Known rows, with every way that one mark hangs from another:
Q758(Q856(Q100(Q490 Q608))): [  9   4 -15 -16  -5 -15  14 -17   6  -4 -12   8  -6 -13   1 -11  -8   9
  14 -18   0   4  28  -6  13  23   5  -4  -9  11  23   7  21   6   4  -8
   8  -6  -5  -6   8  11  11  -1  -6  -3 -10 -10  10  22   5 -13  18   4
  -1  15]
Q552(Q100(Q490 Q856(Q758)) Q142(Q424 Q608)): [ 10   9   4 -26  26  -8  22 -17  30  -9  17   6   2 -27  -4 -28  -9   9
  11 -28   8  -3  20 -23  30   9   5 -21  -2   1  25  -2   8  14  19 -11
  32  -9  -3  -2   0   6   9 -12  12  15  -4   4  27   1   3   7  -6  10
   5  28]
Q758(Q856(Q100 Q142)): [  8   3 -14 -22  -7 -23   5 -16   7  -3  -6  13  -2  -3  -1  -1 -15  -2
  12 -18   6   6  19  13  16  22   5 -13 -15  13  21   5  22  15  -1  -7
  -1  -3  -3  -7  17   8   4 -11  -3  -7 -10 -10  13  20   6  -6  13   5
   4  21]
Q424(Q142(Q305 Q552(Q100(Q608)) Q856(Q758))): [  5  -7 -10 -25   4  -9   4 -15  20   1   2  -1   6 -10   2 -24  -3 -14
   8 -33  -1 -29  18 -18  26  21  12 -24 -13   1  23  -5   7   8  -6 -10
  27  -5   0 -12  15  17  17 -11   3 -11   5  -4  10 -10  -1  26  12  -1
   0  29]
Q856(Q100(Q490) Q142(Q608)): [  9   0  -7 -26   5 -24   9 -26  13  -1  -2  13  -3  -8   1 -10 -15   8
   1 -27  -5  19  17  12  22  20  -6  -7 -12  -1  18   1  27  16  11 -18
  10   7  -8  -9  16   8   6 -10  18   2 -15  -4  26   2  14   8   7   2
   4  26]
Q142(Q305 Q424 Q552 Q608 Q856(Q100(Q490) Q758)): [  1   1  -2 -23   5 -18  14 -24  18   3 -17 -14   7  -8  -1 -29  13 -27
  -6 -55 -13 -17  28 -17  47  17   4 -43   1 -22  36   7  18   5   7  -1
  29   5   5 -10   6  21  20  17  11   0 -15  14  24 -50   2  41  -8   6
  17  43]
Q100(Q490 Q608 Q856(Q142(Q305 Q424) Q758)): [ 11  -7   6 -30  23 -21  18 -15  12  -2 -11   6   2 -21  -2 -30 -18   5
   2 -28  -9 -15  23 -24  31  24  -3  -4  -2  -1  27  10  19 -10  30 -37
  14  -8 -11  -8   6  13  20   2  16   1 -23  -5  14  -5   0   5  18   6
   6  15]
Q552(Q142(Q608 Q856)): [  3  -1   3 -20  11  -4   5 -19  26  -3   5   7  10  -8  10 -23 -17  -6
  11 -28   4 -13  23  -7  34  14   0 -21 -13   2  26   4  12  22  -6  -1
  24   1  -2  -5   6  19  13  -8   1   2   3  11  20   8   4   6   6   5
   4  25]
Q490(Q142(Q305 Q608(Q100))): [  4  -8  -1 -18   2  -7   1 -22  14   2 -13  17   5   3   8  -9  -3  -4
   9 -30   0 -30  27  -9  26  13   5 -14 -10  -4  17  11   6  11  -6 -14
  26   1  -9  -3   8  10  21  -4  -2  -2   6   6   6  -5   2  18  -8  11
   4  24]
Q305(Q142): [  4  -4   5 -25  -4  -9   5 -12  10  -9   5  17   5  14   4  -9 -16   4
  17 -25   4 -15  15  -3  22  28   5  -6 -15  11  23   1  17  20   0  -5
  13  -9 -10 -10  15  12  14 -13   2  -5  -3   8   5  22  -2  -4  14   4
  -5  24]
Q142(Q305 Q424 Q856(Q100)): [  3  -4   0 -21  -2 -15   6 -15  20  -8 -13   3  15  10   5 -17   9 -21
   3 -46  -3 -20  24  -5  28  26   9 -39  -5  -4  26   7  24   9   4   7
   8  -8  -1 -11  15  13   9   6  -2   1  -9  15  19 -18   3  27  -1   9
  10  31]
Q305(Q142(Q552(Q100) Q608)): [  2   0   1 -22   1  -4  12 -19  14  -8   4   8   3   3   0 -16  -5   3
  17 -31   2 -12  18  -6  34  17   9 -14 -10   0  27   3  10  23 -10  -2
  26  -5  -5  -6   7  16  18 -14   8  -6  -4  11  10   7  -2   2  10   3
  -5  35]
Q490(Q142(Q305 Q424 Q552 Q608(Q100) Q856(Q758))): [  0  -4   2 -21   2 -10   1 -25  14   4 -16   3   6  -6   4 -17   2 -23
   3 -42  -5 -39  25 -15  45  14   6 -38   1 -14  27  11  11   4  -6 -12
  30   0   1  -3   3  16  23   5  -2  -2  -1  13  13 -35   1  42 -14  11
  17  35]
Q856(Q100(Q490 Q552) Q142(Q305 Q608) Q758): [ 15   1  -2 -28  12 -34  12 -26  13   4  -4   6  -6 -11  -9 -17 -10  -6
  -7 -31  -9   9  14  -7  26  21  -6  -6  -7  -1  27  -5  16  12  24 -29
  12  10  -3 -17  19  11  13  -1  25  -1 -19 -13  24 -15  15  18  13   6
   9  30]
Q305(Q142(Q552(Q100(Q856(Q758))) Q608)): [  3   0   2 -25   4  -7  11 -19  13  -6   5   6   3   2  -1 -20  -9  -1
  15 -30   1 -13  17 -12  37  18   8 -16  -7  -1  30   1   9  20  -4  -5
  28  -6  -5  -6   3  16  20 -11  10  -8  -5   7  12   3  -5   4  11   2
  -2  33]
Q142(Q424 Q608(Q100) Q856): [  2   4   7 -11   1  -2  10 -25  21 -10 -12  -1  14  -7   8 -16   0 -13
   8 -44 -10 -21  32  -5  33  12   6 -37   3 -13  28  10  24  11  -7   4
  27  -7 -13  -5  -5  10  17  14  -2   1  -5  18  21 -27   9  13  -4   2
  23  28]
Q305(Q142(Q424 Q608 Q856(Q100 Q758))): [  1   4   7 -31  -6 -15   8 -24  13  -9   0   4   6   6  -2 -23 -12 -14
   9 -36   1  -8  19  -6  33  29   3 -31   4  -4  33  -2  23  22   1  -7
  19  -3  -4 -13   5  18  21   6  11   0 -15  14  18  -8   4  11   4   3
  14  34]
Q758(Q856(Q100(Q608))): [ 10   3 -15 -16 -10 -14  11 -15   7  -4 -13   9  -5  -7   3 -10 -10   3
  14 -16   3   2  28  -2  15  23   8 -10  -8  12  23   7  19  10  -1  -3
   4  -5  -3  -8  11   9  10  -4  -7  -9  -8  -9   9  23   4 -13  17   5
   3  18]
Q608(Q142): [ 10  -8  -5 -23   3  -6   4 -15  17  -3  -1  19  12   8  14   1 -17  16
  16 -26   2 -10  13   4  22  22   2  -3 -22  12  13   3  10   1  -1   3
  18  -8 -16  -7  20   3   4  -7  -3  -9   1   8   3   6   3  -8  18  10
   2  25]
Q424(Q142(Q305 Q552(Q100))): [  7  -9 -10 -22   1  -6   5 -10  21   0   6   7   4  -3   5 -12   1  -1
  14 -31   3 -26  16 -11  20  18  14 -13 -21   5  16  -2   6  12  -8  -6
  22  -4  -5 -11  23   7  10 -21   2  -8   6  -3   6   0  -2  20  10   3
  -8  26]
Q100(Q490 Q552 Q608(Q142)): [ 15  -1   1 -13  14  -3  21 -24  14  -7 -18  15  -1 -27   2 -19  -7  29
  18 -25 -14 -17  22 -25  27  18  -3  13  -9  13  24  13  16 -13  17 -24
  16  -7 -20  -4  10  13  18   6   2  -5 -15  -6   8   2  15  -9  45  11
 -10  14]
Q856(Q142(Q305 Q608)): [  6 -10   2 -26   8 -18   7 -17  19   0  -7  14  12   7   8  -8 -13  -7
   2 -33   0 -10  20   7  27  15  -1 -12 -19  -1  19  11  12  16   0 -13
   8   5 -11  -7  18  13  13 -11  11  -7  -5   8   9  -1   2   6   4   7
   5  26]
Q490(Q100(Q552 Q608) Q142(Q305 Q856)): [  1  -8   3 -16   4  -8   5 -25   3  -7 -24  10   3 -12   6 -28   0  -7
  11 -24  -7 -51  22 -24  35  13   7 -26   1   0  20  17  10  -1   6 -20
  12  -7  -5   5   7  15  22  -1  -9   3  -5   0  16   3  10  28  11  11
  -5  21]
Q41(Q608(Q100(Q856) Q142)): [ 14  -6  -8  -8  15   1   1 -20  20  -3  -5  16  -2  -9   7  -4 -17  18
  11 -20  -6 -18  18  -9  18  12  14   4 -13   1  19  13  15  -4   2  -8
  30 -17 -23  -1  15   2   4 -15   6  -8  -2   4  13   1  12 -12  13   2
   8  13]
Q856(Q100(Q608) Q142(Q552)): [ 13  -5 -10 -25   0 -24   5 -20  11   1  -8  10  -6  -4   2 -15  -8   1
  -2 -21  -5  10  14  14  30  21   2 -15 -13   3  20   3  26  15  -4 -14
   2   2   6 -10  25  10   3 -19  19 -12 -18  -4  21   3  11   9  16   5
   3  34]
Q490(Q100(Q608) Q142): [  5  -5  -2 -25   1 -11   3 -19   0  -3 -14  15  -2  -8  12 -19 -11   6
   9 -14  -2 -29  19 -11  27  16   5 -18  -2   3  13   9  13   2   3 -17
  12  -4  -5   4  13   3  17 -13  -5   4   0   1  13  24   7  11  -1  10
   1  21]
Q758(Q856): [  7   3  -9 -16  -6 -11   8  -8   8  -2  -6  11   3  -1   9  -3 -13   0
  20 -19   4 -10  26  -3  16  20   7  -7 -15  14  23  11  15  10  -1   2
   6  -6  -9  -6   9  10  10  -5 -16  -7   2  -5   3  27  -1 -15  12   6
   1  13]

Rows:
[  9  -5  -2 -23   1  -7  13 -14   8 -10 -11  10   6  -5  14 -17  -8  15
   8 -21  -4 -18  17  -3  23  15   7 -17  -7   5  16   5  15  -2   7  -4
  11  -8 -11   0  17  -1   9  -7   0   1  -7   9  13  16   9  -7   9   7
   4  26]  Q490(Q100(Q608(Q142(Q424))))
[ 14  -5   4 -21  11  -8  14 -16   7  -9 -15   5   5 -10   5 -28  -6   8
  11 -22 -11 -33  18 -24  33  15   7 -18   2   5  24   7   9  -9  20 -12
  10 -12 -14  -3  12   0  13  -1   3   2 -15  -1  19  -1   9   3  24   8
   1  20]  Q490(Q100(Q552 Q608(Q142(Q305 Q424)) Q856(Q758)))
[ 19   4  -4 -32   4 -35   3 -21   9   3   5  10  -7  -1  -6 -11 -18  -8
  -2 -18  -5  11   7   3  25  26  -2 -13  -7  11  24 -11  22  18  16 -18
  -2   4   1 -19  27   2   3 -12  19  -7 -15 -19  24   7  17  11  17   7
  12  30]  Q856(Q100(Q552) Q142 Q758)
[ 13   3  -8 -36   9 -37   6 -17   9   5   9  10  -6  -5  -3 -10 -23   1
  -7 -21  -4  21   7   6  18  27  -6  -7 -13   5  20 -13  25  12  24 -24
   9   4   2 -17  24   4   2 -11  23   0 -14 -15  21   9  12  10   6   3
  13  29]  Q856(Q100(Q490) Q142 Q758)
[ 15   9  -3 -28   6 -27  12 -23   8   3  -4   5 -12 -11  -7 -18  -5  -4
   3 -27  -9  -3  19 -21  26  26  -1 -10   2   2  28  -6  19   9  25 -19
  16   4  -1 -14  15   3  15   5  11   4 -12 -14  22  -5  14  23   9  10
   9  25]  Q856(Q100(Q490(Q142(Q305 Q424 Q608)) Q552) Q758)
[  7   4  -4 -21  24  -9  19 -18  27  -8  15   5   1 -33  -1 -33 -12  10
   6 -23   9  -5  16 -20  23  12   3 -17  -8   8  22  -6   9  11   9 -15
  33 -14   8  -3   2  21  12 -12   7   4   1  -1  19  17   9   3   7   7
   1  29]  Q552(Q100(Q490 Q608) Q142(Q856(Q758)))
[  9  -2 -11 -17  13  -2   0 -20  19   4  -9  10   2  -8  11 -10 -16   4
  10 -26  -6 -16  18  -9  30  14  10  -5 -13  -1  24  16  16  -3  -2  -1
  24  -9 -13   2  19  12   6 -14   3 -12   0   7  11   2   8  -1  13   4
   5  19]  Q41(Q608(Q142(Q552 Q856)))
[  2  -1   5 -21   2 -12   1 -28  15  -1 -16   8   7  -6   2 -17   0 -22
   6 -39  -3 -40  26 -19  38  16   4 -32   5  -9  26  11  12   6   1 -17
  25  -2  -6  -5   3  13  24  10  -4   1  -1   8  13 -26   6  34  -9  12
  17  28]  Q490(Q142(Q305 Q424 Q608(Q100(Q552)) Q856(Q758)))
[ 12  -3   1 -15   5  -4  13 -19   7 -10 -13  11   2 -10  10 -20  -7  17
  14 -18 -10 -25  17 -13  25  12   6  -9  -6  10  18   6  12  -4   9  -8
   9  -8 -13  -1  17   1  10  -6  -2  -1  -8   1  16  15  14  -6  27   8
  -4  22]  Q490(Q100(Q552 Q608(Q142)))
[ 15  -7  -4 -22   2 -23  10 -22  14  -4 -14  15  -3  -4  -5 -17  -1  -1
   1 -25  -5  -2  16   1  24  22   2 -11 -10   8  22   6  22  12   4 -22
  -4   1  -3 -12  26  11   7 -11  18 -10 -20  -6  20   0  16   9  26  10
  -1  25]  Q856(Q100(Q552 Q608) Q142(Q305))
[  4  -5   2 -21  -2  -9   4 -22  15  -1 -15  15   6   1   6  -7   2  -8
   8 -35   1 -33  27 -10  29  15   5 -24  -3  -7  18  13  11  10  -3 -13
  23  -1  -9  -3   9   6  20  -1  -2   1   0  14   9 -15   5  24 -14  14
  11  26]  Q490(Q142(Q305 Q424 Q608(Q100)))
[  7  -9   4 -21  16 -11   5 -14  16   0  -9   9   8   5   8 -17 -12  -5
  13 -30  -6 -20  22  -7  40  17   4 -14 -16  -3  24  17  11   6   6  -8
  11  -3 -14  -4   7  10  11 -11   6  -5  -8   1  17  -8  -6  12  15   3
  -1  21]  Q100(Q856(Q142(Q305 Q552 Q608)))
[  3   8   2 -19  20  -4  20 -20  33 -12  13   5   7 -28  -1 -27  -2   5
  11 -34   8  -6  21 -14  29   7   3 -29  -6  -1  23   1  15  18   6  -5
  33 -10   0   1  -1  15   9  -7   4  13   0  12  26   0   9  12  -8   9
   4  31]  Q552(Q100(Q490) Q142(Q424 Q608 Q856))
[  0  -1   3 -24   0 -10   2 -16   8  -4   4   6   5   8   1 -17 -14 -11
  13 -31  -2 -22  13  -8  37  27   6 -19 -11   3  31  -2  16  17  -4  -4
  23  -9   2 -11   9  24  17  -5   4  -8  -4   7   9   3  -5  14  14   2
   1  33]  Q305(Q142(Q552 Q856(Q758)))
[ 13  -3  -8  -9  17   1   6 -22  19  -2  -8  12  -5 -20   3  -5  -9  20
  10 -26 -11 -19  17 -14  26  10  14  -1 -10  -4  22  15  21 -11   8 -10
  34 -17 -19   2  14   4   3 -11   8  -4  -8   9  17 -13  12   0   9   4
   9  17]  Q41(Q608(Q100(Q490 Q856) Q142(Q424 Q552)))
[  6  -4  -2  -8   7  -9   8 -19  13  -3  -4  10   1 -12   3  -6   0   6
   5 -33 -11 -28  18 -12  22  12   7 -11 -15  -3  19   2  18   0   5 -15
  34 -12  -6  -7   7  10  11   2  -3   3  -1   2  12 -13   7  20  -3   7
  10  27]  Q608(Q100(Q490(Q142(Q305 Q424 Q552 Q856(Q758)))))
[  8   5   8 -26   7 -12   5 -24   1  -3 -15   7  -2 -12   4 -24  -8  -9
  15 -21  -9 -39  22 -27  43  13   6 -31  14  -6  26  12  13   2  20 -17
  13  -1 -13   4   2  -4  20   1  -4  12  -9  -1  28  -4   9  28   0  11
   7  20]  Q490(Q100(Q552 Q856(Q758)) Q142(Q424 Q608))
[ 12   0  -9 -20   4 -17  14 -18  12  -5  -7   9  -8  -8   4 -19  -7  16
   5 -22  -8   9  23  -6  16  24   1  -1  -9   6  19  -1  26   6  10  -9
  12  -2  -5 -11  15   6  10  -4  10  -2 -12  -8  19  16  11  -1  16   5
   0  21]  Q856(Q100(Q490 Q608))
[  9  -6   3  -6   8  -5  14 -26  22 -12  -8  11  11 -17  -2  -5   4  13
  10 -43 -10 -34  11 -14  25  12   7 -14 -13   2  24   3  15 -12  11 -15
  37 -18 -17 -11  10  11   8  18  -1   1 -12  11  12 -42  15  16  17  11
  12  30]  Q608(Q100(Q490 Q552) Q142(Q305 Q424 Q856(Q758)))
[ 11  -8   4 -29  16 -20   1  -8  14   1   1  10   9   9   5 -15 -23  -9
   7 -26  -2 -17  17 -11  31  24   2 -12 -13   4  24   5  11   7  18 -15
   7  -6 -10 -12  12   8  11 -10   8  -5  -6  -7  13   3  -5   8  12   4
   7  19]  Q100(Q856(Q142(Q305) Q758))
[  8  -7  -6 -10   3  -5   1 -23  21  -7   1  13  13  -1   9  -1 -14  11
  10 -31  -3 -19  10   3  21  14   6 -14 -19   5  16  -6  12  -2  -6  -3
  37 -17 -13 -11  10   8   5   5  -1  -9  -1   7   8 -19  11   0  12   4
  17  33]  Q608(Q100 Q142(Q856(Q758)))
[  8   3  -7 -24  -5 -18   7 -11   8  -2  -8  14   6  -5   4   1 -15  -6
  14 -21   7  -6  21   7  21  21   5 -16 -13  12  23  12  21  11   1  -8
  -2  -5  -7  -3  13   9   6  -8  -9  -7  -9  -1   6  16   3  -8   7   8
   9  18]  Q758(Q856(Q142(Q424)))
[  6   3  -8 -21   2 -17   0 -16  11   5  -2  -6   1   0   6 -21  -7 -18
   3 -33 -11 -10  18  -8  39  22   5 -29 -10  -2  30  -5  19  10  -2   7
  20  -2   9 -13  10  16   9  -1   4  -9  -3  -5  21  -9   2  25   9   0
  10  36]  Q142(Q552 Q856(Q100 Q758))
[ -2  -1   6 -24  -4  -7   6 -16  12  -8  -1   7  10   7   2 -16  -6 -12
  16 -36  -1 -25  14  -5  39  27   9 -28  -8   1  31   6  23  15  -5   1
  17 -11  -1  -6  10  20  13  -4   0  -5 -10  18  12  -4  -3  18  11   6
   1  33]  Q305(Q142(Q424 Q552 Q856))
[  4  -6  -7 -22   5  -9   0 -13  13   3  -6  14   3   2   6  -9   3  -5
  12 -29   3 -31  19 -12  33  15  10 -17 -15   2  15  11   5   8  -4  -6
  20  -5   2  -1  15  11  13 -18  -5  -5   8   3   5   3  -3  28  -6  15
  -6  30]  Q490(Q142(Q305 Q552(Q100)))
[  8  -2   1 -24  17 -10  18 -14  32 -11   8   3   9 -20  -4 -34   1  -8
   2 -33  14 -17  18 -18  28  12  10 -36  -3   5  25  -3   5  14   2  -7
  25 -15  12  -6   9  20  11 -11   8   1  -2  11  16   1   5  12  -5  15
   9  37]  Q552(Q100(Q608) Q142(Q305 Q424 Q856(Q758)))
[  7  -6  -5 -26  -2 -14   1 -19  18  -1  -3   2   3  -6   0 -23  -8 -14
   8 -29  -2 -25  20 -16  19  29   8 -19  -8   6  24  -7  15  10   0 -17
  18  -1  -7 -18  18  13  17  -3   5  -7  -2 -10  15  -6   6  22  21  -1
   2  20]  Q424(Q142(Q305 Q856(Q100(Q552 Q608) Q758)))
[  9  -2   8 -25  12 -12   4 -14  16  -4  -7  11   9   3   8 -14 -19  -4
  14 -27  -6 -12  23  -4  36  20   3 -18  -7   0  25  14  19   9  10  -9
   5  -4 -17  -4   6   3  11  -9   5  -2 -10   2  20  -2  -2   6  12   3
   7  16]  Q100(Q856(Q142(Q424 Q608)))
[  3   1   4 -16   0 -11  13 -26  23  -9 -23  -3  13   2   0 -25  12 -25
   6 -50 -10 -22  33 -14  38  19   5 -40   5 -12  32  15  20  11   2   3
  13   0  -8  -8   4  15  19  15   3   1 -13  16  25 -35   7  29   4   7
  11  30]  Q142(Q305 Q424 Q608 Q856(Q100(Q552)))
[ 13  -6  -2 -24  21  -9  16 -17  11   0 -11   5   0 -23   4 -27 -20  21
  11 -24 -12 -14  21 -28  36  23  -1   4  -9   2  25   8  13 -19  23 -26
  28 -10 -13  -5   2  12  20   4  10  -4 -16  -8  12  -8  -1  -4  31   5
   0  18]  Q100(Q490 Q608(Q142(Q552)) Q856(Q758))
[ 14  -4   4 -19   6  -6  14 -23  18  -6 -22   8   9 -13   1 -25  -3   0
  12 -32  -8 -31  23 -23  35  20   4 -14   2   8  29  11  13  -7   6 -13
  10  -8 -12  -7  13  14  21  10   1 -12 -15   3   7 -15  12   1  36  15
   4  23]  Q100(Q552 Q608(Q142(Q305 Q424 Q856(Q758))))
[  6  -5  -1 -25  10 -15   4 -14  25  -1   8   7   6   0   4 -23  -9 -12
   3 -30   8 -15  15  -8  27  20   4 -24 -17   8  24  -6   9  18   3  -3
  21  -3   8 -13  19  20   5  -9   7   2   1   6  18   5   4  19   3   8
   4  30]  Q552(Q142(Q305 Q856(Q100 Q758)))
[ 14   1  -4 -23  19 -15  14 -12  18  -7   5   9   4 -10   1 -25 -15   6
   9 -20   2  -3  19 -14  24  16   7 -15  -4   7  19   2  10   7  10 -13
  12 -16  -4  -6   6   6  12 -16  10  -8  -2  -9  15  18   1  -7  13   4
   4  24]  Q552(Q100(Q608 Q856(Q142 Q758)))
[ 12   0  -7  -5  17  -4   6 -18  18   0  -2  13  -8 -16   6  -8 -11  16
   6 -20 -11 -14  22 -13  13  10  11   9 -13  -2  21  10  22   2   7 -11
  29 -13 -18  -1  16   7   6 -16   7  -3   1  -1  13  14  15  -8   4   1
   8  10]  Q41(Q608(Q100(Q490)))
[  6  -5  -3 -21  10  -5  18 -22  14  -4 -15   8   5 -25   7 -20  -7  18
  10 -34 -10 -15  22 -15  32  20  -1  -5  -9   0  22  12  22 -14   9 -16
  25  -8 -10  -1   7  18  16   7   2  -4 -14   8   8 -10   6   2  23   9
   1  25]  Q100(Q490 Q608(Q142(Q424 Q552 Q856)))
[ -1   0   0 -26  -5 -13   5 -25   9  -3   0   1   2   6  -1 -24 -11 -12
   9 -34  -3 -10  18  -7  40  25   4 -24  -4  -5  34  -2  17  21  -6  -5
  27  -1   1 -11   5  23  21  -1  11  -7 -11   8  16  -7   0  15  11  -1
   4  38]  Q305(Q142(Q552 Q608 Q856(Q100 Q758)))
[  9 -11  -4 -24   0  -5   9 -14  20  -2 -10  12  15   7  10  -1   1   5
  10 -39   1 -22  13   0  34  19   9 -19 -20   4  20  10   9  -3  -1   6
  20  -6  -9  -6  26   6   3  -4   0  -9  -6  21   3 -21  -2  11   9  16
   3  36]  Q608(Q142(Q305 Q424 Q552))
